Each row was made from one path, in order. Every step used is in the known rows, and no mark comes twice. Write each row's path.
Known rows:
lofes, fuzimip, turi, fosubeb, laveb: [ 16.0  -6.2  21.9  34.3  12.2 -14.3  25.4  -3.6  -2.8  26.9  22.3  45.6
  16.8 -27.3   5.8  15.5  -7.2  -0.6]
laveb, gita, turi, fosubeb: [  9.5   2.1  18.8  12.3  -8.1 -17.6  -3.8  19.8 -11.2  -8.8  12.1  27.5
  28.7   4.9   5.6  36.8 -15.3 -23.7]
laveb, gita, turi, fuzimip, lofes, repe: [-14.7  -7.0  25.7   1.7  -7.8  20.2  -2.1  47.3  12.5 -11.7 -31.5  33.7
  12.3  -1.3  15.8   2.1 -21.2  12.3]
fosubeb, laveb, gita, turi, fuzimip, lofes: [  0.5   4.3  19.3   6.6  -6.9 -10.3   3.5  52.8  17.5  -8.7 -22.1  43.6
  -3.0  -9.6  16.8  11.8 -24.3  -2.5]
fosubeb, turi, fuzimip, laveb, gita: [-15.5  15.2  13.9   5.7 -27.2   7.7 -17.6  49.8  22.8  -3.8   3.0  42.5
 -23.8   6.7  21.7  16.7   2.1 -15.1]
pitu, repe, lofes, fuzimip, turi, fosubeb: [  2.1 -14.1  60.1   7.7  22.8  -3.6  28.0  -2.7 -20.1  19.3  -5.0   8.1
  51.4 -18.2   4.4 -25.8  -4.8   4.3]
repe, lofes, fuzimip, turi, fosubeb, laveb: [ 15.8  -3.9  50.2   6.0  17.3 -18.1  19.1   9.4  -9.1  25.7  12.7  19.7
  23.2 -31.6  19.9   6.2 -15.3 -13.2]
pitu, repe, lofes, fuzimip, turi, fosubeb, laveb: [  7.8 -13.2  60.4  10.5  24.8 -11.7  31.2  -1.2 -10.5  44.8  -1.9   6.7
  38.8 -27.9  10.4 -20.0  -3.6  10.3]
repe, lofes, fuzimip, laveb, gita, turi: [ -8.0   7.1  32.0   6.9   9.2  -5.5  -7.3  33.7  36.4  -0.4 -22.9   8.8
 -17.3   5.2  24.0  15.1 -22.9 -19.6]
turi, fosubeb: [ 10.0   5.4  18.4   2.1  -8.1 -27.7  25.7 -21.0 -29.8  14.6  44.4   6.5
  42.2  -1.1  -1.8  31.4  -4.4 -29.4]
gita, turi, fosubeb, laveb: [ 10.1   5.4   1.7  19.2   3.0 -25.4   4.9  -2.3 -18.3  29.4  23.9  27.0
  18.1  -9.3   5.1  34.8 -10.4 -19.2]
gita, turi, fuzimip: [ -3.7  19.7   0.1   2.2  -4.2  -4.5 -19.1   7.0 -15.9  -8.8  -4.2  53.7
   9.8  11.6   9.3  27.2 -17.1  -7.8]
gita, turi, fosubeb: [  3.5   4.6   1.5  16.6   0.6 -18.8  -1.2  -5.0 -28.3   5.0  21.8  27.6
  31.0   1.1   0.8  30.2 -11.7 -24.7]
repe, lofes, fuzimip, laveb, gita, turi, fosubeb: [ -2.9  -3.4  50.3  21.1  18.0 -13.1  -6.1  44.8  23.8   0.6 -10.2   8.1
   9.0  -1.4  28.7  22.8 -24.1 -35.0]
gita, turi, fuzimip, laveb: [-18.6  19.3 -12.7  26.6  -3.5  -2.6 -14.7  30.3  13.8  -3.5  -5.1  41.8
  -9.7  12.8  13.8  21.9 -11.3  -9.5]
fosubeb, laveb, gita, turi, fuzimip: [  7.4  17.4  15.7   0.7 -10.3 -11.9 -17.8  34.2  12.6   3.0 -11.1  53.5
  -5.7   3.6  18.8  38.4 -19.4   0.0]
lofes, fuzimip, turi, fosubeb: [ 10.1  -6.8  24.7  31.8   9.4  -6.7  19.5  -6.4 -13.7   2.3  20.8  48.6
  29.4 -17.8   1.6   9.2  -8.5  -6.0]
laveb, gita: [ 10.9  13.1  16.2 -15.6 -26.2 -19.1  23.3  -7.8   0.4   0.5  21.8   8.6
  14.4   9.5  -1.5  30.0  -5.7 -12.3]
lofes, fuzimip, laveb, gita, turi, fosubeb: [ -0.5  -5.1  23.0  48.6  12.2  -9.5  -1.0  31.5  29.2   2.7   0.8  32.5
   1.5   0.7  14.6  31.1 -15.2 -22.3]

Which path is each row?
[  5.9   0.6   7.6  20.2 -11.7 -12.2  21.2   7.4 -23.7  -4.3  30.6  30.1
  36.5 -13.0  -4.4   9.6  -2.6  -7.7] => fuzimip, turi, fosubeb
[ -9.6  -6.5  25.7   4.6  -5.7  12.4   3.8  50.0  23.2  12.6 -27.4  32.5
  -1.0 -12.4  19.6   5.8 -19.3  17.1] => fosubeb, laveb, gita, turi, fuzimip, lofes, repe
[-13.3   3.7  11.9  -8.1 -13.2   6.5   1.8  21.7 -18.5  -6.4   0.0  43.0
   0.6 -11.7  11.8 -10.5  -5.9 -17.3] => fosubeb, turi, fuzimip, lofes
[  3.3   6.1  32.4 -10.4   6.2  -3.5  14.7  -5.4  -6.8  -0.4  -2.9  23.5
  10.2 -13.8  11.3  -6.3 -16.1  -3.9] => repe, lofes, fuzimip, turi
[ -6.7  18.0  20.1   6.1 -22.8 -11.5   7.8  38.0  29.1  -7.2   8.1  21.0
  -0.6  12.2  16.3  28.6  -6.0 -11.0] => turi, fuzimip, laveb, gita
[ 18.0  -0.9  24.4  17.4 -18.2 -18.9  23.1  33.6   4.3   8.1  24.4  30.2
  21.3 -20.7   5.7  22.0  -4.2  -1.9] => fuzimip, turi, fosubeb, laveb, gita
[ -9.8  12.8 -10.2  23.3 -17.6  -7.3   0.4  32.3  31.6  -5.2  -1.2  18.4
 -15.8  12.9   4.3  24.5  -7.9  -8.8] => fuzimip, laveb, gita, turi
[ -5.5   5.4   6.3  34.9   4.3  -2.3  -0.2  20.0  42.6   2.2 -11.9  35.4
 -23.0   8.5   9.5  24.4 -13.8  -7.2] => lofes, fuzimip, laveb, gita, turi
[ -2.4  -3.6  42.4  -6.5  13.8   2.8  27.4 -15.6  -6.8  18.6 -17.6   9.4
  25.6 -10.9  -0.1 -31.8  -3.7  20.6] => pitu, repe, lofes, fuzimip, turi
[ 20.7   3.7  35.0   0.1 -14.9 -33.6  27.1   5.1  -2.6  25.9  37.5   6.5
  27.2  -9.4   7.4  41.0  -5.5 -22.1] => turi, fosubeb, laveb, gita
[ -0.5   8.0  46.9  -8.5   0.2 -14.6  21.4  15.4  34.6  10.1  -0.2 -12.4
  -5.5   1.5  22.0  16.4 -14.7 -22.7] => repe, lofes, fuzimip, laveb, gita
[ 13.7 -15.6  75.8   7.0  15.7 -10.4  27.0  23.2   8.0  32.2 -10.2   6.9
  36.5 -25.0  14.9 -14.0  -7.2  12.1] => pitu, repe, lofes, fuzimip, turi, fosubeb, laveb, gita
[-20.5  17.5  -2.9  10.8 -16.6   6.4 -15.3  25.6   4.1  10.7  11.5  41.2
 -20.6   2.7  17.6  10.5   5.3 -16.5] => fosubeb, turi, fuzimip, laveb
[ 11.3  13.6   1.2   1.6 -14.3 -18.0   1.2  11.1  12.1  16.2   2.0  30.7
  -8.9   1.2   5.5  34.5 -12.1  -2.7] => fosubeb, laveb, gita, turi
[-22.1  -5.6  19.3  -9.7 -11.5  28.6   2.1  17.8 -12.0  14.1  -5.9  32.0
   2.7 -12.5  13.9 -17.0  -0.9   2.5] => fosubeb, turi, fuzimip, lofes, repe
[  8.1  12.0  42.6 -28.0   8.1 -18.9  18.6 -30.7 -12.6  18.4   9.0  -1.6
  14.9  -1.9  13.4  14.1 -17.1 -24.3] => repe, lofes, fuzimip
[ -6.4  17.8   9.7 -12.7 -18.1   3.6 -20.2   2.0 -24.7   4.7  12.4  53.0
  -1.9   2.9  12.9  14.5  -0.3 -14.5] => fosubeb, turi, fuzimip
[  2.1  17.3  16.2  -1.5 -12.3  -3.7 -23.5  32.1   2.3 -22.1 -13.5  54.0
   8.2  14.5  14.6  33.1 -20.6  -5.6] => laveb, gita, turi, fuzimip
